Known rows, with every step that occurs
t > w > p > a: [  9   2  13  13  -5   0  38 -27  -7  -4 -27 -38   7 -38  -7  18   1 -48
 -17 -29  56  12 -36]
q > a > t > w > s > p: [ 11  -4  28  27   5 -14   4 -24  -8  -2 -13 -15   3 -22  -5 -10  -5 -48
  -5 -23  11  -2 -33]
s > p > a > t: [ 27  -2  21  21 -10  17  45   7  23  -9  14 -30  10   3   5  31 -13 -21
  20  -6  -5  30 -43]
q > a > t > w > p: [-20 -14  30  24   4  -6  40  -8  -6   7 -31 -24 -21 -15  -6 -14  32 -56
   1 -27  28  30 -27]
t > w > p: [-11   1  11  20   8 -12  20 -20 -14   6 -24 -12 -10 -28 -17 -25  21 -42
 -14 -36  37  18 -10]
q > a: [-15 -13   9 -16  -5  -9   2   0 -10  -3 -34 -34 -17  -2   1  16   5 -34
  -4  -1  18 -12 -35]
p > a > t > w: [ -5 -24  18  15   1  -8  28   1   7 -15  13 -23  18   9  15   4   3 -34
  20   7  19  20   7]
s > p > t > w > a: [-14 -22  25  24   0 -29  25  -8  17   1  -5  -7  -6   6   1 -19  12 -16
   2 -26  32  33 -18]
s > p > a > w > q > t: [-16 -37  16  32 -23 -17  46   7  12  12   6 -31  40  50  25  -6  -2 -54
  -6  -6  32  18  -5]
p > t > w > a: [-28 -27  30  21  -2 -25  27  -3  14   8  -9   4  -3  12  13 -18  24  -2
   5 -11  30  32  -3]
p > t > w: [ -2 -21  10  20  -8 -21  20   3  17   4  25  -5   5  23  -8 -39   6 -11
   1   4   3  18  31]
w > s > p > t: [ 38   9  30  44 -21  10  35  -7  26  25  19   9   2   1 -18 -26  -9  14
 -17 -13 -27  18 -17]
w > s > q > p: [ 13   0  27 -10 -14  32  11 -26 -30  19 -29 -11 -10 -15  42  23 -22  -6
 -14 -26  33  -2 -61]
s > a > w > q: [-28 -41  34  -6 -16   4  11  -2  33 -17 -26 -33  26  42  28 -10 -11 -50
 -15 -16  45  -1 -25]
p > t > w > s > a: [  7 -20  30  22 -36  11  -6 -15   1  -2 -26 -15  20   8  -5 -19   9 -13
   5  -5  14  -8 -17]
a > t > w > q > p: [-23 -18  35  -7   6  10  47 -15 -15   6  -7 -16  -4  10  32   4 -16 -44
   1 -13  47  11 -41]
w > p > a: [ 17  13  17  14 -10  17  46 -21  -3   3 -29 -31   2 -39  -6  32   0 -28
 -17 -28  38  15 -53]
s > p > a: [ 38  12  -4   1  -5   0  20 -16   6 -20  -1 -45  15 -26 -12  35 -31 -34
 -10 -25  29   2 -52]
a > w > s: [ -2  -5  45  28 -20  -5  -3  -7   7  11 -12  28  17 -17  20 -18   5 -15
 -19   6  13 -20  13]
s > t > w: [ -8 -27   0  13  11 -10 -15 -19   1  -8  12  -8  -1  32   0 -28   8 -35
   5 -13  20   0  27]

Rows
[ 10  -8  42  40 -36   2  59  20  45  23   8  -1 -16  15 -17 -38  20 -14
 -13 -17   1  38  -2] -> a > w > p > t
[ 10   0  37  31 -13  29  67   4  15  10  -6 -19  -1  -8  11  28  14 -16
  14  -6   2  40 -41] -> w > p > a > t
[  4 -25  44  25 -38   7  57  15  43  23 -17 -33 -21  28   5 -23  15 -29
 -23 -28  12  42 -31] -> s > q > a > w > p > t
[-17 -24  14  15   7 -14  12   8   5 -10  18  -6   7  19  12 -19  12 -25
  23   8   2  20  26] -> a > t > w
[-14  -9  33  10 -18 -12  27   3  10   3 -43 -29 -24 -18  -9 -11  24 -70
 -19 -31  48   9 -38] -> q > a > w > p
[ 14   4  30  38 -24  18  62   4  28  34   3   3 -19   5 -21 -26  20  12
 -12 -18 -14  41 -15] -> w > p > t
[  5 -16  22   0 -27 -15  14  15  29 -24   3 -29  18   1  13  12 -12 -50
  -5   0  44  -5  -5] -> p > a > w
[-30 -38  34  13  18   7  48 -22  14  -1  -5 -24  33  28  42   3 -10 -35
 -12  -4  32  20 -12] -> p > a > t > w > q
[  9  -5  47  25 -27   2  11 -13   8   4 -16   9  27 -26  25   4  -5 -24
 -22   5  30 -20  -6] -> p > a > w > s
[ 21   8  11  26  10 -18 -12 -33 -14  -3  -3  -2  14 -32 -13 -20 -15 -33
 -18 -28  16 -11 -15] -> t > w > s > p
[  8 -18  11  18   3 -14  27  -3   9 -22  17 -35  18   2   4   3  -7 -48
  18  -8  20  21  -7] -> s > p > a > t > w
[ 21 -11  25   1 -33  26  48   8  15  25  11 -20 -18  31  18  -1 -16  11
  -3 -15   2  33 -39] -> s > q > p > t
[ 19 -11  50  29 -28  30  12 -23   5  14  -7   6  -4  10  21   4  -4 -36
  -9 -14  35 -16 -23] -> q > p > a > w > s > t
[-26 -20  40  24  -1  10  40  14  18  10  -6  12  -9  18  30  14  28  12
  31   3  -7  43 -23] -> w > a > t
[-35 -46  32   7   9   7  27 -15  14  -9 -14 -28  27  43  33 -13  -2 -37
   1  -9  27  18 -16] -> s > a > t > w > q
[ 12  -5  17  23  -3  12  36 -33  -2   0 -21 -35   1 -19  -6  12   6 -50
 -14 -34  54  16 -35] -> s > t > w > p > a
[ 10 -26  35  10 -19  17   1 -19  11   4 -26 -22  30   6  59  14 -18 -12
 -30 -20  29   2 -26] -> p > a > w > s > q
[-37 -44  20  31 -21 -16  37  16   9  23   5  -5  33  64  34 -23  16 -34
  -1  11  17  17  24] -> a > w > q > t
[ 25  -8  44  37 -33  -6  34   5  34  17   5 -10  -5  10 -14 -26  -6 -23
 -19 -13  -7   8 -24] -> q > a > w > s > p > t
